What can hang from each mark
z_551: z_241
z_648: z_45 z_241 z_661
z_521: z_295
z_661: z_197
z_664: z_648
z_45: z_197
z_557: z_648
z_197: z_45 z_295 z_648
z_295: z_222 z_521 z_664 z_782
z_241: z_551

Each row was made from one small tree. Brackets hold a mark, then the marks that hang from it, in the order of their numbers. Every link used is in the known rows. Write each row's tree.
In the rows, zero is written as 100.
Known rows
{z_661 {z_197 z_295}}: 113 63 97 101 115 78 120 86 115 92 108 73 91 97 85 79 97 98 76 117 98 99 96 97 108 101 107 110 100 90
{z_45 {z_197 {z_295 z_222 z_521 z_782}}}: 107 79 67 110 119 70 133 95 113 79 109 79 97 80 78 78 109 91 68 123 103 104 53 92 107 117 95 127 92 83
{z_557 {z_648 z_241 {z_661 {z_197 z_45}}}}: 109 74 89 93 108 84 132 99 115 84 106 79 84 90 84 71 98 99 66 103 97 98 86 94 130 83 111 111 107 92
{z_197 z_45 {z_295 z_222}}: 105 77 78 96 111 83 119 91 106 88 102 78 84 88 79 76 104 93 74 114 90 108 79 94 104 122 98 117 88 87
{z_661 {z_197 z_45 {z_295 z_521 z_782}}}: 113 82 74 99 112 70 133 100 109 84 110 71 95 90 76 77 108 94 69 111 93 102 74 95 119 117 100 107 89 96
{z_197 {z_295 z_222 z_782} z_648}: 113 84 76 98 110 82 123 96 108 82 112 74 92 73 79 73 105 85 76 122 99 108 77 96 113 112 98 113 83 89
{z_295 z_222 z_782}: 107 75 77 105 108 79 117 98 110 85 105 79 98 80 83 81 103 90 78 121 101 106 76 100 106 121 97 126 88 82
{z_648 {z_661 z_197}}: 114 65 96 106 109 83 121 91 117 93 108 75 92 97 88 72 105 100 78 111 103 101 80 100 108 78 109 115 107 91
{z_241 z_551}: 108 71 91 99 106 92 117 95 114 93 98 85 94 89 90 81 90 91 84 105 100 104 98 98 115 81 104 122 97 93
{z_197 z_45 {z_295 z_664} {z_648 z_241}}: 122 82 80 79 105 90 134 101 107 87 102 83 89 85 82 63 96 84 78 112 95 110 82 95 109 109 100 96 95 100
{z_295 z_222 z_521 z_782}: 106 78 68 109 109 78 120 102 108 82 107 82 100 79 81 82 107 89 76 115 104 107 69 97 102 124 95 129 86 82
{z_557 {z_648 {z_45 z_197} z_241}}: 104 67 91 95 111 78 124 92 119 79 103 90 97 93 95 67 89 96 72 109 100 93 70 94 135 70 106 123 112 85
{z_648 z_45}: 109 66 94 99 107 81 108 91 112 90 105 86 95 96 94 68 99 94 86 109 98 101 75 101 117 81 102 121 101 90
{z_661 {z_197 z_45 {z_295 z_222}}}: 110 72 87 100 115 79 129 88 110 86 107 71 90 88 78 75 109 98 68 116 94 108 84 94 111 125 102 115 90 87
{z_648 z_45 {z_241 z_551} z_661}: 107 78 91 92 99 80 124 101 117 94 105 85 80 88 94 58 104 86 78 98 103 117 76 96 126 36 110 123 108 95
{z_197 z_45 {z_295 z_664}}: 116 78 81 91 107 86 123 94 104 93 100 85 89 86 80 69 97 89 80 114 92 105 77 96 102 117 97 102 96 96
{z_661 z_197}: 113 59 99 105 111 84 119 89 116 90 104 77 101 100 89 82 96 101 79 115 103 98 91 101 109 102 106 115 102 89
{z_521 {z_295 z_222 {z_664 z_648} z_782}}: 117 74 77 106 97 83 120 95 115 85 120 82 106 60 91 66 112 83 78 120 109 124 60 100 110 150 91 121 93 84
{z_557 {z_648 z_45 {z_661 z_197}}}: 108 68 95 105 109 79 122 90 117 85 115 82 86 87 89 61 105 100 74 105 103 100 76 98 130 59 107 118 112 91
{z_661 {z_197 {z_295 z_521 z_664}}}: 120 69 84 105 114 78 129 94 112 91 109 81 98 89 83 74 105 94 78 117 106 107 76 96 95 108 98 108 101 92
{z_521 {z_295 z_222 z_782}}: 107 74 77 106 104 81 112 94 114 83 110 74 101 74 88 73 99 88 77 114 100 104 62 100 107 128 96 128 87 81
{z_661 {z_197 {z_295 z_664 z_782} z_648}}: 127 79 85 96 112 81 134 97 111 84 114 74 103 77 79 64 105 87 76 125 105 109 79 100 115 105 98 95 96 98
{z_295 z_521 z_782}: 109 76 74 105 106 80 117 103 110 86 105 82 101 89 86 83 99 90 82 111 102 98 77 98 110 112 98 122 91 90
{z_557 {z_648 {z_661 z_197}}}: 108 67 94 106 109 85 122 91 116 87 110 80 86 88 87 75 98 101 74 109 103 94 88 97 119 77 109 118 109 91
{z_551 z_241}: 105 66 88 99 115 85 109 100 114 93 99 89 98 100 87 76 82 93 86 111 98 96 92 99 112 96 104 110 98 90
{z_197 z_648}: 117 68 91 97 107 95 115 94 111 85 104 82 100 92 92 77 93 93 88 111 100 98 89 101 114 94 104 110 97 94
{z_295 z_222 z_521}: 105 69 77 111 110 86 116 98 109 86 104 85 98 88 85 83 104 94 80 111 105 106 76 96 98 120 98 131 90 80
{z_648 {z_241 z_551} {z_661 {z_197 z_45}}}: 113 78 91 91 103 85 141 102 117 91 102 76 85 93 85 70 104 95 69 98 99 111 89 95 127 65 112 113 104 99
{z_45 {z_197 z_295}}: 111 66 90 102 117 79 122 84 116 88 102 81 94 97 87 78 92 97 77 119 95 94 73 95 110 95 105 115 103 88
{z_661 {z_197 z_295 z_648}}: 120 68 97 96 114 86 125 88 114 87 110 71 95 95 87 74 98 96 78 116 100 99 91 98 115 97 107 101 97 96
{z_557 {z_648 z_45}}: 103 67 90 100 108 83 109 92 111 84 106 90 90 88 92 71 91 94 81 106 99 95 81 98 127 80 101 122 103 88

Which tree is each row?
113 71 85 103 120 86 131 87 115 80 107 77 99 85 84 72 102 94 75 121 101 101 69 94 111 103 102 117 95 86 | {z_45 {z_197 {z_295 z_222} z_648}}
116 78 91 89 111 88 140 94 120 82 101 80 92 88 89 71 90 88 74 109 101 106 86 92 125 67 110 112 100 96 | {z_45 {z_197 z_295 {z_648 {z_241 z_551}}}}
109 78 75 97 108 82 121 96 105 88 102 82 86 96 81 79 100 93 79 105 90 98 77 94 108 114 100 114 91 94 | {z_197 z_45 {z_295 z_521}}
116 82 74 93 107 89 126 98 104 84 105 80 89 91 83 73 101 89 79 105 92 99 78 95 116 105 100 106 87 99 | {z_197 z_45 {z_295 z_521} z_648}
112 76 73 105 104 82 119 98 111 85 110 79 104 67 85 64 103 86 78 117 106 113 52 101 96 135 90 121 90 82 | {z_521 {z_295 z_222 z_664 z_782}}
119 63 101 107 104 85 125 89 121 92 120 76 95 89 92 74 114 98 77 114 108 112 84 98 123 96 110 117 111 93 | {z_664 {z_648 {z_661 z_197}}}
117 80 69 111 103 81 130 103 110 83 116 89 105 64 83 76 120 83 77 122 113 127 66 97 110 144 88 125 93 85 | {z_295 z_222 z_521 {z_664 z_648} z_782}
113 76 75 104 108 83 122 100 108 86 106 84 103 71 79 73 106 87 80 125 107 116 69 100 97 128 91 119 92 84 | {z_295 z_222 z_664 z_782}
114 72 92 92 106 82 132 99 116 90 105 74 89 100 87 70 105 99 70 106 98 102 78 96 120 81 111 111 106 94 | {z_648 z_241 {z_661 {z_197 z_45}}}
119 74 89 101 113 86 130 87 116 85 109 78 87 89 86 63 102 95 76 113 100 97 61 95 115 65 108 108 106 97 | {z_45 {z_197 z_295 {z_648 z_661}}}
118 81 81 94 108 84 119 96 109 85 109 74 92 81 82 74 98 85 81 118 96 98 83 98 117 100 102 104 89 96 | {z_197 {z_295 z_782} z_648}
110 74 86 98 111 82 118 89 110 83 113 79 88 82 87 60 109 88 79 115 100 112 71 97 117 89 100 115 90 89 | {z_197 {z_295 z_222} {z_648 z_45}}
120 75 87 85 106 83 125 97 111 87 108 85 90 86 90 51 102 83 82 115 103 115 72 97 118 78 100 101 102 97 | {z_197 {z_295 z_664} {z_648 z_45 z_241}}
109 67 95 99 110 82 125 96 119 86 108 81 85 90 88 74 95 97 69 108 105 97 93 94 121 75 112 117 111 88 | {z_557 {z_648 z_241 {z_661 z_197}}}
119 70 94 93 108 92 130 94 111 82 106 74 103 97 88 74 100 100 79 107 96 98 85 101 130 103 104 102 95 99 | {z_661 {z_197 z_45 z_648}}
111 79 64 110 107 80 126 106 106 84 107 87 103 70 79 74 110 86 78 120 110 115 62 98 95 131 88 123 90 84 | {z_295 z_222 z_521 z_664 z_782}
119 68 86 108 114 81 134 85 116 86 114 87 97 72 85 70 113 90 73 130 109 121 64 92 107 130 95 120 105 84 | {z_45 {z_197 {z_295 z_222 {z_664 z_648}}}}
110 69 92 99 109 74 128 93 121 86 106 86 93 100 93 58 105 96 74 108 103 102 48 96 126 52 109 122 116 89 | {z_648 {z_45 z_197} z_241 z_661}
118 72 97 92 100 83 135 96 119 89 114 76 90 92 91 72 115 96 70 108 103 115 82 96 133 97 112 112 110 95 | {z_664 {z_648 z_241 {z_661 {z_197 z_45}}}}
118 71 91 95 108 88 133 97 120 83 105 81 97 95 93 66 99 95 76 111 106 97 62 96 121 66 110 113 111 92 | {z_45 {z_197 {z_648 z_241 z_661}}}
104 65 91 104 113 82 121 87 117 79 106 91 99 91 92 70 92 100 77 109 100 92 64 97 133 76 102 124 112 86 | {z_557 {z_648 {z_45 z_197}}}
118 81 82 90 114 77 136 98 117 79 108 76 101 87 85 71 94 87 72 120 99 96 69 94 124 92 105 106 98 92 | {z_45 {z_197 {z_295 z_782} {z_648 z_241}}}
116 86 84 84 97 95 136 106 111 86 102 81 84 85 89 64 102 87 77 95 97 112 86 96 132 56 109 109 98 103 | {z_197 z_45 {z_648 {z_241 z_551} z_661}}
113 71 97 94 109 68 126 92 120 93 114 74 79 98 88 56 110 92 70 111 101 109 73 94 119 57 112 112 109 92 | {z_648 z_45 z_241 {z_661 {z_197 z_295}}}
114 77 79 105 114 70 128 97 113 86 112 72 98 90 81 81 105 93 71 116 101 99 81 95 110 110 101 113 93 92 | {z_661 {z_197 {z_295 z_521 z_782}}}
118 68 87 102 116 82 129 87 113 89 102 87 97 87 83 69 94 94 79 123 101 103 67 95 98 99 98 109 108 90 | {z_45 {z_197 {z_295 z_664}}}
